What can hang from each mark:
guku: fogelo kabo kule mifi renara
nulu: fogelo guku
kabo: kule lobif
vamu: kule
fogelo: guku renara
kule: fogelo guku kabo vamu
renara: guku kule

Known rows, with every way that one mark hangs from another:
guku{fogelo kabo mifi}: [  1  -2 -36  40 -45  -5   0  -5 -24  22 -23  39  16 -10  21 -26  27  21
  12 -13  -6  74  18 -38 -24  23 -24 -20 -25  -1  -8 -20  -8]
nulu{fogelo guku{kule}}: [-27 -11  65  -1 -44 -17   8   9 -19  22  -6  19 -10 -24  20 -33  23   1
  -7  -5 -12  63   8  15 -23  11   0  -3  44   3  -8   3  -3]
fogelo{guku{kabo kule{vamu} renara}}: [-26  -9  -6  25 -50 -23  76   1 -40   5 -15  31  37 -26  17 -45  54 -21
 -10   0  -8  69   6 -14 -29   1  34   6 -29  -9 -11  53  14]
fogelo{guku{kabo}}: [-23 -12   3  32 -42  -2  -4  17 -25  -1 -13  17   8  -7   7 -34  43  -7
   6 -19  -6  74  18  -7 -13  14  10  -6 -12 -13 -11 -18  -3]
guku{fogelo kule{vamu} renara}: [-11  -5 -23  24 -52 -29  85   2 -40  27  -8  47   9 -33  21 -39  22 -15
   5   6  -5  57   1 -32 -34 -23  18 -10 -26   1  -1  56  26]
vamu{kule{guku{mifi}}}: [-16 -10 -50  14 -31  -9  61  16 -35  14 -11  37  10  -3   8  -7  38  -4
   8 -33  -8  59  20   3 -29  36   8 -15  25  -4 -17 -27  -5]
vamu{kule{guku{renara}}}: [-20 -16 -44  -7 -37 -28  68  25 -45  16 -11  29   5 -33   8 -20  34 -15
   0 -21  -5  56  18  -2 -41  -6  18   0  17 -10 -22   7   8]
vamu{kule{guku}}: [-25 -20 -23   6 -36 -13  54  30 -32  19 -10  30  -7 -13   5 -16  32  -9
   8 -26  -7  58  20   9 -33   3  21 -10  26  -9 -15 -18   1]
fogelo{guku renara}: [-17 -13 -22  15 -39 -10   0  42 -44  -4   2  15 -12 -11   4 -35  36 -30
   5 -14  -5  67   7  -7  -4  19  11  -3 -13 -12  -4 -24   4]
kule{fogelo guku vamu}: [-21 -11  34  54 -47 -17  83   6 -45  23   0  19  -9 -13  15 -41  31   0
  25 -29 -11  66   8 -20 -15  13  18 -11  -5  -2  18  -8   6]
vamu{kule{fogelo{renara} guku kabo}}: [-20 -27  29   6 -54 -30  76  21 -52  44 -36  34   0 -11  19 -39  31  24
  -1 -19 -12  83   9  -8 -30  13 -12   9 -12 -10  -3 -55 -12]
nulu{guku{kule{kabo}}}: [-32 -18  79   4 -50 -21   9  18 -24  19 -33  24   5  -3  23 -27  36  -5
  -6  -9 -11  74  16  17 -34  12  14  -9  16  -5 -24   0 -12]
fogelo{renara{guku kule{kabo}}}: [-25 -18  -3   3 -57 -25  28  48 -48  31 -31  28   2 -11  17 -21  16 -14
  -6 -14  -3  84  16  15 -23   9  25   0   3 -13 -26 -14   5]
guku{kabo mifi}: [ -7  -8 -36  32 -43  -5 -12  10 -27  10 -15  34  14  -4  16 -14  29  -4
  14 -19  -8  64  26 -30 -24  27  -2 -20  -9  -6 -17 -22 -11]
kabo{kule{fogelo{guku renara} vamu}}: [-19 -14  -4  35 -53 -23  90  33 -54  19  -2  44   4 -21  14 -61  48 -26
   9  -9 -12  77 -11 -12   0  18  21  -1  -6 -10  23  -7  17]
nulu{guku}: [-25 -12  24  13 -40 -13 -15  35 -28   5  -4  11 -16 -20  11 -21  30 -21
   7 -22  -9  60  18   9 -23  14  16 -12  34  -8 -13  -4  -6]
guku{kabo{lobif} renara}: [-12 -23 -47   4 -59 -24   2  26 -45  27 -19  17  16 -30  22 -42  32 -15
   4  -7   1  56  32 -43 -30 -10  32  -9  -2  -8 -20  -6   0]
kule{guku kabo}: [-23 -19  34  22 -46 -19  15  18 -35  15 -30  14  -5   3  18 -31  34   0
  13 -26  -8  74  24 -16 -27  13  11 -17  -7 -10 -14 -47 -12]
guku{fogelo kabo mifi renara}: [  7   1 -54  25 -46 -20  14 -10 -37  20 -25  38  27 -32  25 -30  29  15
   4  -8  -4  72  17 -49 -34  13 -29 -11 -35  -1 -14   8  -2]
kule{kabo vamu}: [-24 -20  21  43 -55 -12  34  28 -36  14 -24  33  -4  -3  17 -28  24 -17
  22 -15 -17  56  13 -40 -18   3  29 -23  -9 -11  -4 -11   1]
kabo{kule{fogelo}}: [-11 -16  11  31 -54 -19  34  24 -32  30  -2  51 -15 -13  15 -37  18 -11
  24 -11  -8  68  10  -8 -13 -11   7 -17  14  -6   5 -23  13]
guku{renara}: [ -9 -11 -31  12 -44 -22   4  28 -41   6   1  24 -13 -28  10 -21  15 -30
  15 -10  -3  49  18 -29 -26 -15  15 -12  -4  -9 -18   9  12]
renara{guku kule{vamu}}: [-32  -9 -21  34 -50 -11  75  41 -39  21  -3  33  -1 -18   9 -14  18 -30
  10 -25  -6  62  13  17 -18   3  56 -12  26  -8 -10  32  25]
kabo{kule{vamu} lobif}: [-24 -26 -50  24 -62 -15  61  50 -42  31  -7  43   4 -13  18 -47  39 -47
  18 -11  -7  48  16 -31 -13  -3  69 -32  40  -7   4  -7  15]
fogelo{guku{kabo renara}}: [-18  -9 -15  19 -42 -18   8  12 -38  -4 -14  15  18 -27  12 -38  46 -12
  -3 -12  -4  73  16 -20 -22   5  10   4 -23 -14 -16   9   3]
guku{fogelo kabo{kule} mifi renara}: [  3  -2 -72  13 -51 -29  35  -3 -36  30 -32  60  38 -36  28 -39  40   3
  -1   0  -4  81  13 -40 -38   9 -17 -16 -15  -6 -14  10   4]
fogelo{renara{kule}}: [-12 -21 -53  13 -55 -19  17  51 -43  19  -6  41 -13 -24  10 -14   9 -40
   5  -7  -2  60  11  -6 -27  -7  18  -7  -8  -9 -18 -23  15]
vamu{kule{guku{fogelo kabo}}}: [-20 -15 -23  17 -44 -15  60   3 -24  38 -35  37  18 -23  15 -33  37  30
  -2 -20  -6  81  19  -3 -43  -3  -6  -4  -4  -7 -10 -18  -5]

Rows:
[-17  -2 -41  27 -40  -7  38  28 -36  16  -4  35   8  -3  11  -1  18 -16
   7 -29  -2  69  20  23 -16  35  23 -16  28  -3 -24  -1  14] | renara{guku{mifi} kule}
[  8   3 -58  22 -39 -18  24   1 -41  14  -8  37   6 -28  18 -25  21   0
  13 -11  -4  60  11 -44 -23  15 -20 -18 -24   0  -9   4   8] | guku{fogelo mifi renara}
[ -9 -27 -28   6 -66 -27  39  46 -53  50  -7  40  -6 -17  24 -58  27 -21
  12  -4  -1  67  11 -23  -8  -1  26 -12  18  -5   8 -47   7] | kabo{kule{fogelo{renara}} lobif}
[-16 -13 -18  10 -45 -33  19   7 -43  13 -22  12  17 -32  19 -34  42  -6
  -1 -19  -2  76  27 -23 -44  -2  11   0 -16 -11 -20   5  -5] | kule{guku{kabo renara}}
[-29 -28  19  25 -66 -16  65  25 -39  38 -27  34  13   9  27 -43  34 -18
   9  -4  -9  53  17 -34 -20   2  59 -22   4  -2  -8 -13   3] | guku{kule{kabo{lobif} vamu}}
[-15  -7 -43  18 -49 -39 107  11 -50  28 -21  43  18 -43  23 -55  47 -19
   6 -11  -5  76   2 -30 -37  -8  23 -14  -4  -8   7  30  20] | kabo{kule{guku{fogelo renara} vamu}}
[-24 -11  80  11 -53 -23  23   2 -21  31 -40  31   6  -9  27 -40  33  19
  -7  -4  -9  84   9   7 -35   9  -7 -10   0   0 -13  -2  -9] | nulu{guku{fogelo kule{kabo}}}
[-13 -23 -45  17 -65 -16  24  24 -27  51 -32  46  20 -18  27 -58  38   2
   6  -2   2  76  23 -31 -23 -11  24 -23  13  -5  -3 -28   2] | guku{fogelo kabo{kule lobif}}
[-18 -13 -47  16 -37 -11  53   7 -31  21 -26  38  31  -8  15 -14  47  11
  -1 -30  -9  69  25  -3 -40  35   3  -7  12  -7 -21 -23 -14] | vamu{kule{guku{kabo mifi}}}
[-15 -20  54  20 -54 -31  37  15 -54  34 -29  15  -7  -6  25 -47  30  16
   9 -21  -9  88  11 -21 -21  18 -15   2 -32  -7   1 -57 -15] | kule{fogelo{renara} guku kabo}
[-23  -9  38  17 -39  -6  25   0 -22  10   2  23  -7  -8  11 -39  26   1
   2  -4  -8  66   2   3  -2  11   0  -3  12   1   0 -14  10] | nulu{fogelo{guku{kule}}}
[ -9  -3   3  41 -40  -7  56   5 -36  11   0  48  12   0  13 -41  45  -5
  15 -20  -9  79   1  -2   3  44  -4 -14  11  -3   8 -33   7] | kabo{kule{fogelo{guku{mifi}}}}
[-13   4  31  17 -45 -14  47 -11 -28  36 -34  35  22  16  26 -26  26  29
   1 -14  -5  86  13   7 -20  32  -4 -17  -7   2 -17   3  -2] | renara{guku{fogelo kule{kabo} mifi}}
[-18 -19   8  49 -64 -21  68  13 -34  38 -17  57  13 -22  23 -48  35  -5
  16  -8 -14  77   9 -28 -23  -7  20 -11   0  -9  11   6   8] | guku{kabo{kule{fogelo vamu}}}
[-17 -17   6  44 -58 -19  79  24 -39  31  -2  55  -7 -19  17 -42  24 -20
  26 -11 -14  63   2 -21 -13  -7  26 -19  15  -6  16   1  20] | kabo{kule{fogelo vamu}}
[-19 -16  11  38 -56 -31  71  11 -56  33 -19  19  14 -25  24 -54  42   6
   7 -21 -11  83   9 -29 -27  16   6   6 -32  -7  14 -10  -7] | kule{fogelo{renara} guku{kabo} vamu}
[-16 -37  -1   2 -66 -21  58  42 -54  57 -32  40  -1  -8  23 -47  21  15
   3  -7  -9  63  13 -28 -15   5   9   0   2  -6  -3 -67  -6] | vamu{kule{fogelo{renara} kabo{lobif}}}
[-11  -6  20  29 -41 -18  42   7 -47   3   6  17  -7 -24  10 -45  30  -4
  11 -15  -6  70   2 -15  -5   7  -5   3 -21  -5   3  -5  14] | kule{fogelo{guku{renara}}}
[-18 -26  43  26 -53 -12  54  17 -32  38 -27  49  -9  -4  15 -24  11  24
  15 -13 -16  66  11 -13 -21  -3  -7  -6   2  -8  -7 -41  -1] | vamu{kule{fogelo kabo}}
[-10  -8  -3  39 -50 -15  66  -7 -36  32 -43  45  22  -4  26 -27  31  24
   2 -24  -6  90  12 -15 -33  37 -16 -19 -22   2 -12 -54  -3] | renara{kule{guku{fogelo mifi} kabo}}
[-24 -11  19  53 -49 -11  92  19 -40  14   1  46   2 -13  11 -55  46 -18
  17 -17 -13  73  -5  -8   3  14  27 -10   8  -8  21  -6  20] | kabo{kule{fogelo{guku} vamu}}
[ -9  -8  -2  48 -46 -15  76  -3 -43  25  -6  39   7  -8  18 -20  24   8
  14 -31  -5  77  11   1 -22  38  -9  -9  -3   6  -3 -43   8] | renara{kule{fogelo guku{mifi}}}
[-18 -15 -24  15 -45 -13  -9  31 -39   2 -15  15   9 -14  10 -39  45 -14
  -4 -12  -5  79  15 -13 -15  18   8   4 -27 -15 -10 -20  -6] | fogelo{guku{kabo} renara}
[-17 -17 -39  34 -60 -10  64   8 -37  33 -18  40  40   3  28 -36  45 -13
   4  -9  -7  54  22 -36 -24  29  45 -21   4   4 -10   4   0] | guku{kabo{lobif} kule{vamu} mifi}
[  0   2 -61   9 -40 -35  71  -5 -47  25 -22  45  27 -29  25 -42  47  -4
   2 -16  -1  81   9 -24 -35  22  -8 -18   1  -2  -7   0   8] | kabo{kule{guku{fogelo mifi renara}}}
[-30 -22  49  -4 -59 -19   4  11 -23  44 -24   9  19 -23  32 -54  40  15
 -17  -4  -7  67  22   0 -27  17  15   0  47   5 -11 -16 -15] | nulu{fogelo guku{kabo{lobif} kule}}
[-13  -4 -67  19 -43 -36 101  13 -57  12 -12  45  33 -27  22 -37  57 -37
   6 -22  -9  65   8 -29 -34  30  32 -18  13  -7  -5  21  10] | kabo{kule{guku{mifi renara} vamu}}
[-15 -12   3  11 -38 -10  -3  28 -41   6   2  11 -15 -23   8 -46  28  -8
   3 -10 -10  67   0 -19   4  23 -10   3   0  -7   7 -37   1] | nulu{fogelo{guku renara}}
[-21 -18  13  14 -46 -17  68   9 -30  38 -44  39   7  -8  17 -32  32  32
   4 -19  -9  80  13 -10 -36   4  -8 -10  -4  -7 -10 -41  -7] | vamu{kule{guku{fogelo} kabo}}
[-20 -11  27  32 -42  -1 -10   2 -22   8 -12  14   4 -19  12 -45  35  16
   3 -12 -12  75  10 -20  -4  18 -10   0   1  -7   1 -31  -5] | nulu{fogelo{guku{kabo}}}
[-11   9  -9  16 -38 -10  49  -5 -27  30  -8  33  14   5  19 -19  23  13
   5 -18   1  76  13  19 -16  26   1 -18   4   5 -11  26   9] | renara{guku{fogelo kule mifi}}
[-23  -7  56  23 -53 -18  42  -1 -27  40 -12  23  10  -2  21 -32  21  24
   2 -14  -3  87  20  27 -23  -1  10   3   1  -2 -11  23   4] | renara{guku{kabo kule{fogelo}}}
[ -1  -8  38  22 -55 -30  60 -19 -46  30 -23  47  19  -5  31 -31  23  16
   5  -2  -9  73   8 -29 -27  18 -23  -5 -32   3 -14  -7   1] | guku{kule{fogelo kabo} mifi renara}
[-18  -8 -16  11 -47 -19   4  20 -25  16 -28  41  33 -19  24 -28  57 -13
  -7 -18 -11  80  20   4 -34  41   7 -15  41  -8 -20  -3 -16] | nulu{guku{kabo{kule} mifi}}
[-32  -5  13  23 -45 -16  69  27 -34  22   1  25   2  -2  13 -22  24 -25
   8 -18  -6  59  14  18 -18   1  56 -13  22  -5  -9  54  19] | renara{guku{kule{vamu}}}
[-14 -27 -35  21 -70 -28  84  49 -60  50  -7  44   1 -22  25 -64  35 -30
  14  -5  -7  61   4 -37  -5   3  43 -13  16  -4  19 -23  13] | kabo{kule{fogelo{renara} vamu} lobif}
[-22 -20 -41  -8 -55 -20  -2  50 -49  39 -20  -1  12 -12  21 -43  36 -10
  -4 -19   4  74  32  -3 -15  13  43  -2  18 -11 -17  -8  -8] | fogelo{renara{guku{kabo{lobif}}}}
[-23 -28 -59 -12 -52 -30  66  24 -49  39 -30  20  33 -34  20 -41  49  -1
 -10 -18   0  62  32 -18 -46  -1  36   4  20  -9 -23 -10  -5] | vamu{kule{guku{kabo{lobif} renara}}}
